Each row was made from one small tree. The marks that hang from a mark follow it in brackets, in alphabetical order. Every link used is in the known rows. Write each row's tree.
Known rows:
redep{dele}: [-10   9  -9  -5 -23  -3  -4 -17 -26   0 -12  45  -8 -19 -11   4   8]
tiso{beti{guse}}: [ -7  11 -19  -2  10  -8  -1  -1 -31 -16  -6  20  -5   6   5   7   9]
nafirug{dele{tiso} rusepa}: [ 18 -11  10  15   7 -11  -4 -13 -11 -34   2 -13  -9 -10  -4  20 -13]
redep{dele{guse}}: [-16  12 -16  -6 -23   4   2  -6 -25   6 -14  40 -18   3  -8   4   2]
limi{rusepa{nafirug{dele{guse}}}}: [  4  10  -2   0   5   8 -15   1   4 -18 -25  23 -16   7  15  11 -13]
limi{rusepa{nafirug{dele{guse redep}}}}: [ 15  15   3   0   5   9 -11  -2   8 -18 -12  16  -9  16  13   3 -19]
redep{dele{tiso{beti}}}: [ -8  -5 -16  -1  -7  -5   2 -26 -26 -10  -4   8  10  -7 -16   1   5]
rusepa{nafirug{dele{tiso{beti}}}}: [ 10 -10  -2   0   8  -2 -13 -14  -7 -20   3  -7   6   4  -1   4  -3]
dele{redep tiso}: [  5   0   4   2 -12  -9  -8 -13 -27 -11   7  -8  -4 -15 -12   7   9]
guse{beti{redep}}: [  0  12   0   8  25 -12  10 -14 -33  -2   8  37  -5 -18  -3   5  11]
limi{rusepa{nafirug{dele{tiso{beti}}}}}: [ 13  -7  -1   5  21   0 -17 -19   3 -35 -16  -8  13   0   7   7 -10]
guse{beti{redep{dele}}}: [ -4  11  -1   6  19  -7  20 -23 -29   5   5  52  -1 -16 -15  -3   8]
beti{tiso}: [-15  -2  -4   1  -6 -21 -23 -11 -30  -7 -18  13  -3 -25  -2  16   7]
guse{beti{redep{dele} tiso}}: [-11  -1   1   8  29 -20  14 -27 -29   7  -4  39   9 -18 -18   0   5]
rusepa{nafirug{dele{tiso}}}: [  8 -12  10   3  -4   0 -16  -6  -8 -13  -2  -1 -11 -11  -7   9   2]
nafirug{dele{guse{beti} redep tiso} rusepa}: [ 22  -4  15  16  32 -17  20 -12  -4 -21  17 -22 -12  25  -4  10 -26]
limi{rusepa}: [ -3  12  -6   3  -4  -6 -19 -11 -19 -22 -25  26  -6 -25  10  17   3]
nafirug{dele{redep tiso{beti}}}: [ 17   0  -1   4   7  -9   0 -26 -17 -25  17 -21  12   8  -2   1  -8]
nafirug{dele{guse redep tiso} rusepa}: [ 21   0   7  11   7  -5   8  -7  -6 -27  11 -25 -11  19  -2  11 -23]

Which tree is each row?
[ -1   7 -14  -2   1  -3   3 -10 -27 -10  11 -19   3  22  -4   1  -2] : dele{guse redep tiso{beti}}
[ -6  17  -6   6  26  -5  19  -4 -32   5   8  32 -13   3   0   6   5] : dele{guse{beti{redep}}}
[ -3  14 -10   3   9   4  21  -3 -35  -1  -3  50 -10  -8 -15  -4  14] : beti{guse redep{dele}}
[ 18  -6  15   2  -5  -2 -12 -12  -3 -13  10  -7  -4  -1  -9   3  -2] : rusepa{nafirug{dele{redep tiso}}}
[ 21  12  11   1   3   1 -19 -13   8 -26 -11  19   0  -3  11   3 -12] : limi{rusepa{nafirug{dele{redep}}}}
[ -7   4 -11   3  -1  10  24  -9 -33   5   1  17  -7  -1 -22  -2   7] : beti{redep{dele{guse tiso}}}
[ 20  -1  -1  12  52   8   9  -5  -6 -36  -7  -2  12  11   3  -1  -3] : limi{rusepa{nafirug{dele{tiso{beti{guse redep}}}}}}
[ -1   5  -3   0 -11  -1   0  -2 -27  -4   5 -12 -13   6  -9   7   2] : dele{guse redep tiso}
[  7  -3  -8   3  22   6  -7  -8   4 -27 -17 -11   5  19  10   7 -15] : limi{rusepa{nafirug{dele{guse tiso{beti}}}}}
[ 18  -4   9  22  50  -9  30  -7 -13 -20  16  -9  -9  13  -5  11 -18] : nafirug{dele{guse{beti{redep}} tiso} rusepa}
[  1   7  -3  -4 -10   7 -12   4  -6  -4  -7  24 -23  11   7   8  -7] : rusepa{nafirug{dele{guse}}}
[ -4   7 -19   5  18   4  13  -6 -36 -10  10  -8   5  11  -4   3   5] : dele{guse tiso{beti{redep}}}
[ 14  -3  11  14  51   4  14  -7   0 -14  -6   2  -4  10   0   4 -11] : limi{rusepa{nafirug{dele{guse{beti{redep}} tiso}}}}
[  1   4 -12   7  18  -3   6 -17 -36 -17   9  -4  15  -9  -7   3  11] : dele{tiso{beti{redep}}}
[ 12  -2  13  13  38 -28   9 -14  -2 -17   4  -7  -4  24   4  11 -30] : nafirug{dele{guse{beti{tiso}} redep} rusepa}
[ -8  21 -25  -3   7   9  22 -14 -31   0   2  37   6  15  -5  -8   0] : tiso{beti{redep{dele{guse}}}}
[ 10   8  -2   8   3  -6  -2   1  -9 -24  -3  11 -21  12   9  17 -21] : nafirug{dele{guse} rusepa}
[ -1   1   2   4  13 -13  13  -9 -24   3  10 -10 -12  11 -10   6   0] : dele{guse{beti} redep tiso}
[ 19  -4   2   2  23  -2   4  -6  -6 -21  12 -13   3  25  -3  -5  -2] : rusepa{nafirug{dele{redep tiso{beti{guse}}}}}
[ 17  -3  15   8  36  -4   6 -11  10 -15  -5  -9  -4  19   2   3 -18] : limi{rusepa{nafirug{dele{guse{beti} redep tiso}}}}
[  8  -9  10   9  34  -3   2  -6   7 -13 -15  -1 -12  11   2  11 -14] : limi{rusepa{nafirug{dele{guse{beti} tiso}}}}
[ 11  13   3  -5  -9   6  -9   2  -3  -5   3  16 -16  22   6   0 -10] : rusepa{nafirug{dele{guse redep}}}
